Every row comes from one small tree of marks. Brackets hold a mark, then the marks that hang from it, in alphabetical order. Every link used is in the known rows. Which tree was each row made from?
Known rows:
{tukovi {lekup {pase {zonuvu nunuzek}} peve}}: | -1.93 |  1.14 |  1.33 | -1.24 | -2.55 |  0.75 |  3.76 |  3.40 | -0.23 | -0.94 | -1.64 | -3.45 | -1.99 |  6.15 | -2.80 |  1.29 |  4.06 |  0.86 |  4.73 |
{noreli {zuge {lekup {pase {zonuvu nunuzek}} peve tukovi}}}: |  1.14 | -2.17 | -0.29 | -3.53 | -4.56 |  0.73 |  1.69 |  5.06 | -5.62 | -1.31 |  0.24 | -3.01 | -2.93 |  4.82 | -1.05 |  1.54 |  3.74 |  2.32 |  5.61 |
{nunuzek bugisu zonit zonuvu}: | -2.27 |  3.97 | -4.05 |  1.25 | -2.32 | -1.99 |  5.05 |  0.79 | -2.77 | -2.88 |  4.36 |  2.20 | -3.55 |  2.27 |  0.87 | -1.99 | -0.88 |  1.37 | -8.03 |
{zuge {lekup {pase zonuvu} peve {tukovi noreli}}}: | -1.69 | -1.79 |  1.86 | -1.90 | -3.27 | -1.02 | -0.01 |  4.47 | -1.06 | -1.77 | -0.85 | -2.13 | -7.77 |  5.03 | -1.42 |  0.66 |  1.82 |  3.96 |  5.82 |
{pase {zonuvu {nunuzek zonit}}}: | -1.28 |  3.28 | -1.92 | -0.73 | -1.53 |  1.61 |  5.89 |  1.58 | -0.98 | -1.09 |  1.31 | -0.51 |  0.04 |  4.66 |  1.51 | -0.07 |  3.48 | -0.32 | -1.36 |
{tukovi lekup}: | -0.89 | -0.83 |  0.87 |  0.84 |  0.47 | -1.42 |  0.25 |  0.47 |  0.90 | -0.64 | -0.95 |  1.00 | -1.41 |  2.46 | -1.86 | -1.86 |  2.22 |  0.53 |  1.80 |
{lekup pase peve tukovi}: |  0.57 | -0.55 |  1.93 | -0.07 | -4.22 | -1.08 | -0.56 |  3.35 | -1.62 | -1.96 | -0.86 | -3.36 | -3.73 | -0.65 |  0.35 |  3.26 | -0.36 |  1.96 |  3.11 |
{zonit {nunuzek bugisu}}: | -0.63 |  0.70 | -2.50 | -0.36 | -0.86 | -0.37 |  4.39 |  1.65 | -1.58 | -2.08 |  0.89 |  0.27 | -1.13 |  0.52 |  0.34 |  0.64 | -1.02 | -0.30 | -2.68 |
{tukovi lekup {noreli zuge}}: | -1.15 | -2.45 | -0.54 |  0.90 |  2.28 | -0.75 | -1.19 |  1.31 |  0.66 |  0.23 | -1.09 |  1.93 | -5.18 |  5.80 | -1.41 | -3.59 |  6.55 |  3.22 |  5.20 |
{lekup {pase {zonuvu nunuzek}} tukovi}: |  1.11 |  2.07 | -0.27 | -2.37 | -3.36 |  0.01 |  3.17 |  3.02 | -0.27 | -2.30 | -0.93 | -2.91 | -0.29 |  3.76 |  1.42 |  5.22 |  0.46 |  0.60 |  3.45 |
{nunuzek {bugisu zonuvu} zonit}: | -0.69 |  1.38 | -2.98 |  0.76 | -0.82 | -3.11 |  4.98 |  0.93 | -2.01 | -0.24 |  1.68 | -0.07 | -2.73 | -0.11 | -0.83 | -1.71 |  0.78 | -1.77 | -5.48 |
{tukovi {lekup {pase zonuvu} peve}}: | -2.16 |  1.49 |  2.44 | -1.05 | -1.90 | -0.13 |  1.41 |  2.52 |  0.85 | -0.61 | -1.65 | -3.22 | -3.49 |  5.58 | -3.54 |  0.60 |  4.12 |  0.31 |  3.87 |
{lekup {pase zonuvu} peve}: | -1.24 |  2.32 |  1.59 | -1.92 | -2.41 |  1.30 |  1.09 |  1.98 |  0.07 |  0.01 | -0.63 | -4.22 | -1.97 |  3.11 | -1.66 |  2.52 |  1.72 | -0.15 |  1.97 |
{pase {zonuvu nunuzek}}: | -0.09 |  2.51 | -0.77 | -1.32 | -0.38 |  1.71 |  3.96 |  1.14 |  0.19 | -0.18 | -0.28 | -1.38 |  1.47 |  3.79 |  0.83 |  0.98 |  1.51 | -1.11 |  1.06 |
{zuge {lekup {pase {zonuvu nunuzek}} peve {tukovi noreli}}}: | -1.41 | -2.03 |  0.76 | -2.06 | -3.90 | -0.17 |  2.29 |  5.33 | -2.19 | -2.09 | -0.83 | -2.42 | -6.23 |  5.50 | -0.69 |  1.28 |  1.91 |  4.46 |  6.76 |
{noreli {zuge lekup}}: |  0.67 | -4.09 | -1.36 | -2.14 |  0.03 |  0.13 | -1.67 |  0.63 | -4.08 |  0.79 |  1.40 |  1.76 | -0.72 |  1.58 | -2.24 | -2.79 |  2.75 |  1.53 |  1.46 |
{zonit {nunuzek bugisu zonuvu}}: | -0.46 |  2.22 | -4.26 | -0.73 | -1.53 | -1.01 |  5.40 |  1.46 | -2.21 | -2.96 |  2.46 |  1.86 | -2.41 |  2.45 |  0.67 | -0.45 | -1.48 |  1.37 | -4.81 |
{tukovi {noreli {zuge lekup}}}: | -0.67 | -4.76 | -1.54 | -1.38 |  1.26 |  0.01 | -2.15 |  1.13 | -2.54 |  0.88 |  0.75 |  2.57 | -4.24 |  3.66 | -1.79 | -3.68 |  3.95 |  3.83 |  3.66 |
{zuge {lekup {tukovi noreli}}}: | -0.39 | -4.03 |  0.29 |  0.00 | -0.84 | -2.29 | -1.13 |  2.42 | -1.00 | -1.78 | -0.21 |  2.06 | -5.67 |  1.82 |  0.18 | -1.77 |  0.05 |  4.13 |  3.81 |
{bugisu {nunuzek zonit} zonuvu}: |  1.25 |  0.31 | -3.40 | -1.50 | -1.34 | -1.54 |  4.24 |  1.04 | -0.54 | -0.86 |  0.82 |  0.03 | -0.21 |  1.64 | -1.41 | -0.66 |  3.64 | -2.14 | -3.13 |

Which tree is each row?
| -0.27 |  2.83 | -4.47 | -1.14 | -2.92 | -0.39 |  4.35 |  0.92 | -1.24 | -3.51 |  3.45 |  2.38 | -0.95 |  3.98 |  0.24 | -1.03 |  1.99 |  1.07 | -5.67 | : {bugisu {nunuzek zonit zonuvu}}
| -3.59 |  0.77 |  2.20 | -0.24 | -0.61 | -0.31 |  0.93 |  3.08 |  2.55 | -0.54 | -2.22 | -2.44 | -6.98 |  7.69 | -3.19 | -0.31 |  5.18 |  2.74 |  6.10 | : {tukovi {lekup {pase zonuvu} peve} noreli}
| -3.30 |  0.46 |  1.10 | -0.38 | -1.29 |  0.57 |  3.22 |  3.90 |  1.36 | -0.93 | -2.22 | -2.70 | -5.58 |  8.22 | -2.38 |  0.35 |  5.27 |  3.29 |  7.01 | : {tukovi {lekup {pase {zonuvu nunuzek}} peve} noreli}
|  1.52 | -4.32 |  0.73 | -0.55 | -2.69 | -0.70 | -1.56 |  3.67 | -5.64 | -0.90 |  0.68 | -0.29 | -4.22 |  0.56 | -0.33 | -2.61 |  2.54 |  2.41 |  3.47 | : {noreli {zuge {lekup peve tukovi}}}
| -2.00 | -2.92 |  0.67 |  0.12 | -0.38 | -0.25 | -1.71 |  3.11 | -0.57 |  0.09 | -1.44 | -1.19 | -7.27 |  5.73 | -3.10 | -1.40 |  7.03 |  4.73 |  6.92 | : {tukovi {lekup pase peve} {noreli zuge}}
|  1.30 | -4.73 |  0.54 | -2.26 | -4.20 | -0.94 | -2.23 |  3.96 | -5.82 | -1.21 |  0.51 | -1.64 | -4.35 |  0.94 | -1.89 |  0.47 |  2.36 |  3.52 |  4.48 | : {noreli {zuge {lekup pase peve tukovi}}}
|  0.87 | -0.70 | -2.99 | -0.42 | -0.92 | -1.00 |  5.11 |  1.24 | -2.34 |  0.45 |  0.47 | -0.09 | -0.61 |  1.01 |  0.04 | -1.10 |  3.44 | -0.21 | -1.19 | : {bugisu {zonuvu {nunuzek zonit}}}
| -3.27 | -2.05 |  1.84 |  0.93 | -0.99 | -1.13 | -0.68 |  2.84 |  1.12 | -0.68 | -1.95 | -1.37 | -7.04 |  4.40 | -3.17 | -0.63 |  3.90 |  4.28 |  5.92 | : {tukovi {lekup pase peve} noreli}
| -2.53 |  5.00 | -3.01 |  0.27 | -2.09 |  0.27 |  8.09 |  2.17 | -1.89 | -2.14 |  2.56 | -0.70 | -0.66 |  4.08 |  1.33 |  0.04 |  1.13 | -1.28 | -4.72 | : {pase {zonuvu {nunuzek bugisu zonit}}}
| -1.59 | -2.80 | -1.12 | -3.31 | -1.84 |  2.20 |  1.31 |  4.13 | -3.71 |  0.51 |  0.15 | -1.94 | -4.81 |  7.28 | -2.62 | -0.59 |  5.81 |  4.21 |  6.64 | : {tukovi {noreli {zuge {lekup {pase {zonuvu nunuzek}} peve}}}}
|  1.21 | -1.67 | -0.75 |  0.71 |  0.30 | -0.66 | -1.57 |  2.39 | -0.40 | -0.98 | -0.52 |  0.67 | -5.37 |  2.87 |  2.61 | -0.66 |  3.43 |  3.30 |  4.57 | : {lekup {tukovi {noreli zuge}}}
| -3.00 | -1.73 |  2.05 |  2.57 |  0.58 | -0.91 | -0.07 |  2.52 |  1.35 | -0.35 | -1.77 |  0.01 | -6.92 |  3.98 | -1.69 | -3.81 |  4.02 |  3.28 |  4.86 | : {tukovi {lekup peve} noreli}
| -2.19 |  2.14 | -3.37 |  1.41 | -2.39 | -0.53 |  6.47 |  1.91 | -3.22 | -2.26 |  2.82 |  0.38 | -0.63 |  0.72 |  1.28 | -0.32 | -0.34 |  0.32 | -4.86 | : {zonuvu {nunuzek bugisu zonit}}
| -1.89 | -2.50 | -0.04 | -3.29 | -1.16 |  1.31 | -1.05 |  3.22 | -2.49 |  0.83 |  0.19 | -1.72 | -6.24 |  6.77 | -3.40 | -1.24 |  5.73 |  3.75 |  5.65 | : {tukovi {noreli {zuge {lekup {pase zonuvu} peve}}}}
| -0.55 |  1.60 |  0.58 | -1.40 | -1.48 | -0.83 |  0.38 |  2.65 |  2.63 | -1.88 | -1.51 | -1.98 | -5.19 |  5.31 |  1.04 |  3.52 |  1.59 |  2.51 |  4.75 | : {lekup {pase zonuvu} {tukovi noreli}}
| -1.82 |  1.27 | -2.69 | -2.10 | -5.65 | -2.07 |  6.76 |  4.34 | -4.65 | -4.32 |  2.72 | -0.74 | -2.91 |  4.37 | -0.41 |  2.12 | -0.34 |  1.46 | -1.98 | : {zuge {lekup {pase {zonuvu {nunuzek bugisu zonit}}} tukovi}}
| -1.22 | -2.35 | -1.39 | -4.17 |  0.00 |  0.63 | -1.18 |  1.80 | -1.24 |  0.65 |  0.41 |  0.07 | -4.35 |  7.37 | -3.24 | -0.24 |  5.26 |  3.38 |  4.86 | : {tukovi {noreli {zuge {lekup {pase zonuvu}}}}}
|  0.96 | -1.85 |  0.88 | -3.37 | -3.96 | -0.07 | -0.66 |  4.18 | -4.40 | -1.07 |  0.30 | -2.76 | -4.23 |  4.25 | -1.71 |  0.89 |  3.67 |  1.91 |  4.70 | : {noreli {zuge {lekup {pase zonuvu} peve tukovi}}}
| -1.03 | -2.70 | -2.55 | -4.28 | -0.66 |  1.55 |  1.10 |  2.63 | -2.42 |  0.33 |  0.36 | -0.23 | -2.85 |  7.92 | -2.47 |  0.39 |  5.25 |  3.96 |  5.83 | : {tukovi {noreli {zuge {lekup {pase {zonuvu nunuzek}}}}}}
| -2.40 | -0.09 |  1.03 | -1.03 | -0.15 |  0.62 | -0.12 |  3.36 |  0.82 |  0.27 | -1.63 | -2.35 | -7.26 |  8.95 | -3.00 | -1.09 |  8.33 |  3.10 |  7.14 | : {tukovi {lekup {pase zonuvu} peve} {noreli zuge}}
|  0.22 |  0.40 | -0.31 | -1.33 | -2.71 |  1.38 |  1.82 |  5.23 | -1.62 | -1.23 | -1.16 | -3.84 | -5.92 |  6.65 |  1.65 |  2.57 |  5.39 |  3.61 |  7.49 | : {lekup {pase {zonuvu nunuzek}} peve {tukovi {noreli zuge}}}
| -1.33 | -2.87 | -0.79 | -0.80 |  0.73 | -0.94 | -1.85 |  1.66 |  0.52 | -0.17 | -1.21 |  0.55 | -5.30 |  6.24 | -2.93 | -0.47 |  6.40 |  4.32 |  6.16 | : {tukovi {lekup pase} {noreli zuge}}
| -1.06 | -1.63 |  0.42 | -2.81 | -2.05 | -1.57 | -0.21 |  3.01 |  0.20 | -2.03 | -0.68 | -0.37 | -5.77 |  5.58 | -1.26 |  1.57 |  1.30 |  3.56 |  5.21 | : {zuge {lekup {pase zonuvu} {tukovi noreli}}}
|  0.86 |  2.31 |  0.80 | -2.23 | -2.69 | -0.77 |  0.84 |  2.05 |  0.92 | -2.10 | -0.88 | -2.69 | -1.78 |  3.25 |  0.65 |  4.57 |  0.34 |  0.06 |  2.55 | : {lekup {pase zonuvu} tukovi}
| -1.73 | -2.50 |  0.88 |  1.86 |  1.11 | -0.06 | -1.00 |  2.90 | -0.45 |  0.44 | -1.31 |  0.13 | -6.96 |  5.24 | -1.62 | -4.58 |  7.20 |  3.61 |  5.86 | : {tukovi {lekup peve} {noreli zuge}}
